What can hang from each mark
niteteg: feledo tizi
sipi: zunif
zunif: fuguf kekuzi sipi
kekuzi: feledo toses
toru: toses
tizi: niteteg
gamodi: feledo
feledo: gamodi kekuzi sira
leka: toru toses
sobi: konot sipi
fuguf: zunif
toses: fuguf kekuzi leka toru
sira: feledo

In the rows, zero is written as 128.
Known rows, with every way that one mark hangs from another
feledo[gamodi kekuzi[toses[fuguf[zunif[sipi]]]] sira]: [138 113 113  86 110  70  87 103 120 120  97 104 166 127 110 109 157 179
 147 123 120 141 125 138 125 159 121 118 228 125 119 180 222  74 112 139
 142  92 141 119  63 116  64 132 138 149]
toru[toses[fuguf[zunif[kekuzi[feledo] sipi]] leka]]: [145 130 164 145 100  64 145  98 110 107  47 103 167 112 135  86 188 195
 156 146 192 142 101 103 107 144 128 127 163 110 113 202 178  77 183 134
 119 137 128 157 146 131  47 112 124  88]
sobi[konot sipi[zunif[fuguf kekuzi]]]: [134 151 140 203  98  55 148 157  86 115 112 134 167 165  96 123 214 121
  82 100 144 179  87 119 149 169 113  99 137 104 106 165 174 170 130 167
 134 109 113 124 161 188  85 133 112  72]
toru[toses[fuguf[zunif] kekuzi[feledo] leka]]: [116 127 174 139 104  97 152  79 134 114  98  88 173 107 151  81 148 157
 170 125 209  97 123  98  77 137 143 155 186  90 145 186 174  60 197 142
 108 124 161 126 140 148  67 125 129  81]
toses[kekuzi[feledo]]: [106 131 136 133 109 102 143 103 127 107 136 114 142 130 140 103 150 126
 149 137 155 116 130 124  83 138 109 163 151 112 113 152 177 100 157 133
 130 122 159 112 161 123 113 104 134  89]
sira[feledo[gamodi]]: [117 134 127 100 135 112 131  91 114 120 102 114 147 107 137 114 107 148
 133 115 116 142 108 154 109 157 109 132 168 104 107 144 163 140 112 106
 149 120 166 127 114 135 122 121 135 119]
toses[fuguf[zunif] kekuzi leka toru]: [ 96  78 166 173 112 103 145  77 135 112 119  75 164 124 131 107 147 147
 182 117 206  43 116 100  74 141 155 168 202  82 158 171 165  63 185 131
 136 104 161  96 127 155  54 135 101 100]
sobi[konot]: [102 107 110 164 127  76 129 119 126 134 131 135 133 129 124 106 151 112
 122 113 123 136 117 130 104 144  98 125 152 116 101 153 166 131 104 127
 131 108 151 154 134 145 143 122 130  85]
sipi[zunif[fuguf]]: [123 148 150 139 122 107 118 134 112 115 114 114 151 145 139 119 133 140
 107 121 135 175  77 118 124 153 100 127 146 129 106 158 161 149 132 142
 158 122 131 118 157 144  71 154 127 107]
tizi[niteteg[feledo[kekuzi[toses[fuguf leka]] sira]]]: [141 114 175 102 128  59 133 117 129 133 133  84 191 118 100 126 131 136
 144  91 146 108 123 106  98 134  97 131 191 114 125 195 194  71 179 168
  99 114 147  82  64 126  94 125 145  97]
fuguf[zunif[kekuzi]]: [115 128 110 159 109 105 122 108 108 107  92 113 113 136 113 103 149 141
 147 127 142 139 103 127 110 146 133 124 163 111 102 144 153 130 100 107
 154 151 144 152 176 147  89 120 116 120]
feledo[gamodi kekuzi[toses] sira]: [129 140 117  50 134  93  97 111 109 121 151 111 171 128 112 116 125 131
 140 132 103 135 145 154 102 160 105 123 202 139 111 146 211  89 106 146
 134 108 144 109  73 119 104 116 157 127]
niteteg[feledo[kekuzi[toses[fuguf toru]] sira] tizi]: [132 123 158 113 117  73 162 136 138 113 173  85 219 117  96 121 131 111
 169 115 151  54 138 119  80 145  80 160 207 119 144 185 156  76 146 186
  95  73 146  45  59 119 105 107 139  80]
fuguf[zunif[kekuzi[feledo toses] sipi]]: [167 138 111 158  81  66 125 111  99 103  81 115 120 140 125 105 220 159
 141 167 133 149 108 138 123 129 103 127 159 129  96 172 177 116 123 131
 153 135 126 154 159 118  95  92 126 100]
zunif[fuguf kekuzi[toses[leka]] sipi]: [163 142 142 147  99  61 126 129  84 111  71  98 162 164  96 136 194 179
 136 148 133 128  87 124 129 132 104 118 145 138 100 178 185  99 161 129
 141 131 106 107 133 128  39 102 138  97]
sira[feledo[gamodi kekuzi[toses]]]: [146 139 114  65 135  99 128  92 101 124 131 103 161 125 133 123 137 143
 125 120 105 120 144 160 121 146 100 126 188 121 113 148 184 120  99 118
 133 112 172 105  82 122 119 113 151 107]
gamodi[feledo[kekuzi[toses[fuguf[zunif]]] sira]]: [119 129 114 102 104 104  87  98 125 123 137  99 154 103 120 106 169 136
 163 133 119 162 135 121 114 147 128 137 228 136 130 151 199  95 126 151
 140 122 155 132  89 143 105 132 134 116]
toses[fuguf]: [101 118 137 133 120 103 120 118 129 132 104 118 136 117 133 109 112 137
 132 117 134 139 107 127  98 143 116 150 160 117 109 153 160 112 136 119
 140 102 152 128 141 130 106 142 127 111]
toru[toses[fuguf kekuzi leka]]: [100 129 178 122 133 101 146 113 135 116 105  95 196 123 129 100 118 146
 152 118 193  76 116  97  68 144 135 152 160 101 136 161 169  62 194 127
 102 118 146 100 145 137  67 139 137  87]
toru[toses[fuguf[zunif]]]: [107 121 145 132 120 105 125 112 130 125  91 111 146 100 143  82 110 144
 143 114 157 134 103 118  95 143 129 129 175 104 118 163 144 107 125 115
 127 115 156 166 148 143  97 152 126 111]
kekuzi[feledo[sira] toses]: [145 142 130 103 108  93 104 122 117 120 128 118 139 107 129 108 135 110
 145 164 106 162 127 154  97 140  95 155 162 135 102 159 190 103 138 159
 151 111 137 126 118 120 127 107 146  96]
niteteg[feledo[gamodi sira] tizi]: [ 95 159 150 104 125  95 155 119 142 110 140 110 206 106 100 106 103 126
 167 109 129 113 104 125  76 162  75 132 196 115 123 163 150 111 116 160
 105 118 144  83  88 140 124 105 147 117]
toses[fuguf kekuzi[feledo[gamodi sira]] leka toru]: [107 111 186 114 112  91 141  78 137 103 140  72 202 103 122 115 138 149
 189 133 199  79 128 122  68 170 139 173 213  97 161 178 217  44 229 174
 128  77 143  84  85 137  59 108 128  98]
niteteg[feledo[kekuzi[toses[fuguf toru]] sira]]: [140 113 152  99 123  79 138 126 122 118 163  88 198 116 107 126 122 110
 153 123 143  77 136 127  89 148 101 156 202 129 141 170 176  67 154 167
 116  77 148  69  63 113  98 115 136  87]
tizi[niteteg[feledo[kekuzi]]]: [110 115 145 111 141  71 153 110 125 122 148 109 160 128 126 109 137 127
 127  77 142 116 126 110 100 133  76 116 158 111  95 167 158 122 126 129
  98 137 166 127 116 122 134 116 138  89]
toses[fuguf[zunif[sipi]] kekuzi[feledo] leka[toru]]: [113 109 160 178  96  63 145  79 138 118  79  87 150  98 160 107 198 190
 180 151 189 103 118  99 102 141 149 152 183  99 150 199 177  67 197 160
 128 131 154 114 116 142  60  99 116  79]
zunif[fuguf kekuzi[feledo toses[leka toru]]]: [170 134 171 150  90  73 161 107  83 109 126  71 161 140 117 131 191 144
 164 159 163 100 113 136 108 130 108 145 163 128 128 181 177  92 201 165
 142 106 120 115 120 135  62  87 133  62]
sira[feledo[gamodi kekuzi[toses[fuguf[zunif] leka]]]]: [148 121 136  93 115  98 133  57 108 134  96  81 162 118 132 118 144 180
 152 105 142 110 137 133 130 140 135 131 227 101 146 181 193  87 127 123
 135 112 180  98  57 148  71 132 132 118]
leka[toru toses[fuguf kekuzi[feledo[gamodi]]]]: [ 85 169 173 134 124  79 155 105 141 136 142  62 151  68 156 120 165 145
 155 157 158 102 113 140 114 157 143 142 177 116 163 150 166 100 206 186
  90 113 157 124 109 135 125  82 136  72]
zunif[fuguf kekuzi]: [125 145 130 147 104  94 131 137  95 114  97 105 129 149 100 125 137 149
 135 117 132 148  89 131 125 147 113 122 142 124  98 146 167 135 132 119
 145 135 127 129 166 139  68 113 131 111]
niteteg[feledo[gamodi kekuzi[toses] sira] tizi]: [124 168 136  71 125  82 153 120 128 111 167  99 219 126  97 111 132 124
 158 118 122  93 136 129  87 151  68 127 215 129 125 166 172  91 106 173
  91 109 148  58  52 125 123  97 161 106]
kekuzi[toses]: [127 135 123 121 123 103 116 123 113 127 125 116 137 128 134 113 138 114
 128 146 105 129 115 144  98 128  95 142 153 134 103 140 156 117 113 125
 145 115 144 126 137 125 129 123 138  99]

Rows
[ 93 156 140  89 133  88 181  96 132 114 163 108 208 130 118 101 134 143
 152  97 142  91 132 114  87 148  66 125 201 121 122 163 149 107 101 147
  80 126 164  79  78 133 125  98 153  97] | niteteg[feledo[gamodi kekuzi] tizi]
[137 136 123 141 104  65 129 120 107  98  81 128 136 138 125 109 188 161
 134 156 140 159 107 132 112 147  97 134 131 130  82 167 183 116 146 127
 141 135 123 145 170 105  94  90 131  91] | zunif[kekuzi[feledo] sipi]
[128 140 152  81 128  77 165 114 128 105 195  84 236 117 100 114 139 115
 172 121 142  53 141 134  73 154  70 135 221 123 142 167 163  84 122 182
  92  84 146  59  41 124 120  90 152  91] | niteteg[feledo[gamodi kekuzi[toses[toru]] sira] tizi]
[101 127 118  55 145  97 102 103 116 115 142 118 167 120 116 107 107 142
 145 113 117 150 137 142  99 172 112 124 195 131 107 147 209  92 107 137
 132 117 148 117  85 123  91 120 146 135] | feledo[gamodi kekuzi sira]
[153  96 150  95 144  94 143  83  99 120 138  86 173 122 137 129 149 133
 150 134 143  68 153 137  99 134 112 154 172 111 131 173 174  86 147 132
 135 103 163  83  73 123  94 108 132  69] | sira[feledo[kekuzi[toses[leka toru]]]]
[100 118 169 144 136  90 136  97 128 142  99  92 149  84 156 117 125 153
 157 140 146 123 109 114  94 144 137 145 166 116 137 165 149  94 171 153
 129 128 152 123 106 148  92 121 127  82] | toses[fuguf leka[toru]]
[145 151 134 127  89  86 118 140 100 105 100 108 132 128  96 122 135 145
 154 135 133 187  99 142 126 159 114 136 152 127 100 167 197 118 159 154
 154 126 120 131 146 134  68  95 138 107] | zunif[fuguf kekuzi[feledo[sira]]]
[123 161 150  80 112  77 153 126 137 122 154  92 223 122  94 116 121 133
 159 106 132  97 131 123  95 150  78 136 226 125 137 174 175  84 124 178
  87  90 150  48  46 127 109 109 160 109] | niteteg[feledo[gamodi kekuzi[toses[fuguf]] sira] tizi]
[150 120 134  84 141  99 133  88  99 128 113 103 157 129 133 125 138 143
 135 126 124 108 147 133 111 130 109 144 167 121 117 170 182  95 128 125
 134 128 169  82  86 129  95 114 141  83] | sira[feledo[kekuzi[toses[leka]]]]
[ 94 131 118  75 141 110  95 102 121 115 153 122 161 104 121 108 149 128
 155 131 114 172 139 117  98 161 108 136 184 144 106 138 201 105 123 139
 130 141 151 132 102 130 118 114 144 105] | gamodi[feledo[kekuzi sira]]
[140  97 140 182  84  64 141 103 117  98  82  98 135 122 127 105 203 169
 162 146 180 123 102 126 112 150 126 147 173 106 117 187 173 102 166 137
 151 101 131 156 149 121  67 104 102  95] | toses[fuguf[zunif[kekuzi[feledo] sipi]] toru]
[137 165 145 154 116  98 123 146 100 101 100 108 150 164 113 127 155 147
 109 126 147 174  72 115 135 161 111 119 138 131 104 148 163 157 136 140
 156 139 115 116 187 143  50 138 126 104] | sipi[zunif[fuguf kekuzi]]
[106 139 179 121 114  81 138  83 139 120 125  74 185  79 137 116 136 162
 187 148 175 115 125 122  85 170 152 156 202 107 164 170 201  60 216 191
 119 117 147  99  80 144  74  97 141  93] | toses[fuguf kekuzi[feledo[gamodi sira]] leka[toru]]
[132 124 123  82 122  90  92 134 122 128 128 110 157 126 109 121 117 128
 137 125 116 137 140 137 110 149 115 147 187 133 113 159 207  79 125 149
 136  97 143  95  92 113  90 134 146 116] | feledo[kekuzi[toses[fuguf]] sira]
[124 144 133 195 120  61 141 145  97 110 124 145 170 157 108 112 217 102
  77 117 144 168 104 118 123 172 115 108 135 107 103 154 169 164 117 163
 132 118 120 128 175 174 116 133 111  71] | sobi[konot sipi[zunif[kekuzi]]]
[ 90 113 161 172 104  93 150 102 140 121 145  63 134  91 142 108 176 124
 170 143 189  65 119 126 101 140 149 170 181  94 160 172 162  87 199 163
 116  92 159 126 137 139 104 107 102  75] | leka[toses[fuguf[zunif] kekuzi[feledo] toru]]
[123 141 154  94 127  79 192  99 124 110 199  82 227 131 120 112 163 120
 160 120 147  32 143 126  76 138  61 132 214 124 138 165 141  97 124 168
  86  91 156  70  55 126 131  88 147  76] | niteteg[feledo[gamodi kekuzi[toses[toru]]] tizi]
[127  94 127 131 106  75 119  86 117 114 135  88 169 113 141 109 232 163
 161 143 143 105 131 112 108 136 109 134 215 134 132 167 182  89 145 136
 133  98 149 138  86 125  98 121 117  87] | gamodi[feledo[kekuzi[toses[fuguf[zunif[sipi]] toru]]]]
[133 109 155  58 146  88 119  84 105 114 167  83 206 119 116 119 139 136
 164 145 140  81 148 139  80 161 116 136 214 129 139 164 215  53 155 164
 131  94 140  96  42 127  73 108 144 103] | feledo[gamodi kekuzi[toses[leka toru]] sira]
[101 141 135  95 133  90 151 130 138 112 154 118 196 121  98 106 112 122
 160 101 134 109 135 108  84 152  74 143 181 123 112 174 161  97 102 162
  96 127 153  62  88 128 114 104 147  96] | niteteg[feledo[kekuzi sira] tizi]
[137 132 124 134  83  65 110 105 118 101  61 108 146 114 106 105 171 189
 163 137 152 177  94 139 129 174 133 125 202 114 115 183 213  98 148 144
 151 113 122 151 125 127  59 109 125 140] | toses[fuguf[zunif[kekuzi[feledo[gamodi sira]] sipi]]]
[127 117 132  81 134 100 106 104 113 107 189  93 182 102 123 116 176 107
 166 153 119 118 149 132  83 153 104 143 198 147 125 136 195  96 150 160
 133 109 140 123  79 119 123 105 139  82] | gamodi[feledo[kekuzi[toses[toru]] sira]]
[ 83 123 134 168 113  80 115 124 141 123  85  91 132 114 120 113 176 163
 142 130 159  97  93 113 121 144 141 142 164 105 131 170 171  91 157 127
 115 118 147 118 153 129  82 126 108 114] | leka[toses[fuguf[zunif[sipi]] kekuzi]]
[ 97 154 138  72 134  88 156 110 135 108 161 109 214 118 100 105 112 136
 162  99 133 109 132 120  84 163  75 125 208 121 121 168 172  96 106 164
  90 120 151  67  62 134 111  99 154 113] | niteteg[feledo[gamodi kekuzi sira] tizi]
[103 131 159 123 132  78 161  98 130 122 140 101 169 111 127 110 131 133
 133  84 135 122  92 128  90 141  76 107 175 102 105 157 149 136 139 129
 105 128 155 144 117 138 147 116 141 110] | tizi[niteteg[feledo[gamodi]]]
[151 174 153 151  98  90 136 135  96 100 110 105 142 154 128 120 178 150
 116 140 155 189  82 124 136 156 104 130 138 131 105 163 174 152 158 160
 154 135 118 130 182 141  60 122 131  87] | sipi[zunif[fuguf kekuzi[feledo]]]
[ 99 118 168 140 120 105 140  94 133 116  93  89 178 118 134  89 128 156
 164 110 202  79 113  91  75 143 152 145 186  88 144 170 163  65 175 121
 110 127 158 118 144 152  56 147 124 100] | toru[toses[fuguf[zunif] kekuzi leka]]
[120 128 116  68 143 105 134  86 107 121 123 114 155 119 135 114 118 154
 130  99 120 132 137 150 120 158 109 126 180 112 108 152 185 123  97 109
 131 125 176 113  91 125 111 114 141 114] | sira[feledo[gamodi kekuzi]]
[131 135 140  48 141  92 105  87 105 123 142 100 189 128 113 117 132 143
 149 138 117 124 147 134  95 156 113 129 207 138 123 162 219  64 135 153
 128 118 142  95  55 129  78 115 155 118] | feledo[gamodi kekuzi[toses[leka]] sira]
[126 141 119  66 135  93 123  96 103 125 152 106 164 139 131 110 147 137
 129 132 112 118 143 147 106 142  96 120 195 138 110 139 190 100 105 129
 125 114 157 119  90 120 114 114 154 113] | feledo[gamodi kekuzi[toses]]
[ 95 137 150 178 105  59 139 112 143 128 100  79 122  74 158 111 206 166
 163 164 167 113 106 121 127 145 147 142 163 110 150 182 161  95 186 175
 107 123 149 138 131 133 101  86 113  74] | leka[toru toses[fuguf[zunif[sipi]] kekuzi[feledo]]]
[140 127 113 160  90  71 128 100 106  99  72 122 115 132 127  97 199 167
 149 148 146 163 105 125 121 144 114 128 155 118  92 176 177 120 123 122
 150 144 133 163 171 122  84  96 119 106] | fuguf[zunif[kekuzi[feledo] sipi]]
[151 156 145 186  84  48 136 158  89 108 118 134 169 146  91 119 216 116
  98 116 143 215  97 127 148 181 114 112 143 107 106 186 207 155 155 203
 142 104 104 121 143 179  82 116 117  72] | sobi[konot sipi[zunif[fuguf kekuzi[feledo[sira]]]]]
[151 126 111  87 134 101 124 109 104 125 121 113 142 129 132 124 132 126
 122 123 102 122 145 148 121 133 101 141 159 122 106 154 174 124  94 116
 139 122 170 100 107 117 117 118 141  93] | sira[feledo[kekuzi[toses]]]
[111 129 158 109 133  78 138 113 138 116 136 102 176  98 108 111 106 128
 144  89 125 137  90 132  90 158  85 107 182 101 105 160 174 125 142 146
 114 123 145 136 103 132 135 115 142 127] | tizi[niteteg[feledo[gamodi sira]]]
[128 125 126 100 121  87 118 119 115 134 132 109 150 138 129 116 138 131
 123 123 123 121 140 134 111 131 107 146 178 134 113 154 182  94 124 129
 128  99 156 102 104 115 102 133 143 101] | feledo[kekuzi[toses[fuguf]]]
[110 125 147  75 144  73 135 105 131 115 154 103 184 113 106 112 118 137
 139  75 132 132 118 125  95 161  82 103 193 110 107 165 194 110 131 147
 100 127 155 120  76 123 120 112 147 122] | tizi[niteteg[feledo[gamodi kekuzi sira]]]
[107 102 160 154 102  91 152 105 139 109 144  85 161 118 142 112 152 127
 163 132 190  73 128 124  74 142 126 181 172  98 140 164 172  83 198 147
 130  78 155 103 140 120  95 111 116  75] | toses[fuguf kekuzi[feledo] toru]
[141 130 132 147  82  91 127  98 121 133 106 103 118 109 150  99 160 136
 147 142 134 145 122 141 115 121 115 155 190 114 121 173 165 106 137 141
 149 103 159 145 130 137 116 127 126  99] | kekuzi[feledo toses[fuguf[zunif]]]
[109 117 166 129 128 104 133  89 125 131  83 102 167  98 148  84 117 156
 154 117 174 122 105 105  86 141 137 136 182 101 126 179 154  81 154 122
 123 127 154 149 130 152  73 148 124 102] | toru[toses[fuguf[zunif] leka]]
[123 118 151 179 100  60 138 117 119 113  93  80 125  98 126 112 212 158
 156 162 172 114  92 133 129 152 134 144 158 115 129 187 166 101 187 157
 126 105 123 160 147 122  81  93  98  83] | leka[toses[fuguf[zunif[kekuzi[feledo] sipi]] toru]]
[136  97 161 158  95  87 131  87 117 106  99  83 151 103 113 110 154 153
 192 143 191 120 113 119  95 163 154 161 197 100 142 191 193  72 194 164
 156 109 132 129 121 148  46 110 106  99] | toses[fuguf[zunif[kekuzi[feledo[sira]]]] leka toru]
[147 127 114  94 111 100 127  78 113 130 103  91 144 118 133 116 139 162
 141  99 126 122 134 153 138 142 127 127 221 103 134 165 185 113 100 117
 141 104 183 116  75 138  96 133 132 123] | sira[feledo[gamodi kekuzi[toses[fuguf[zunif]]]]]
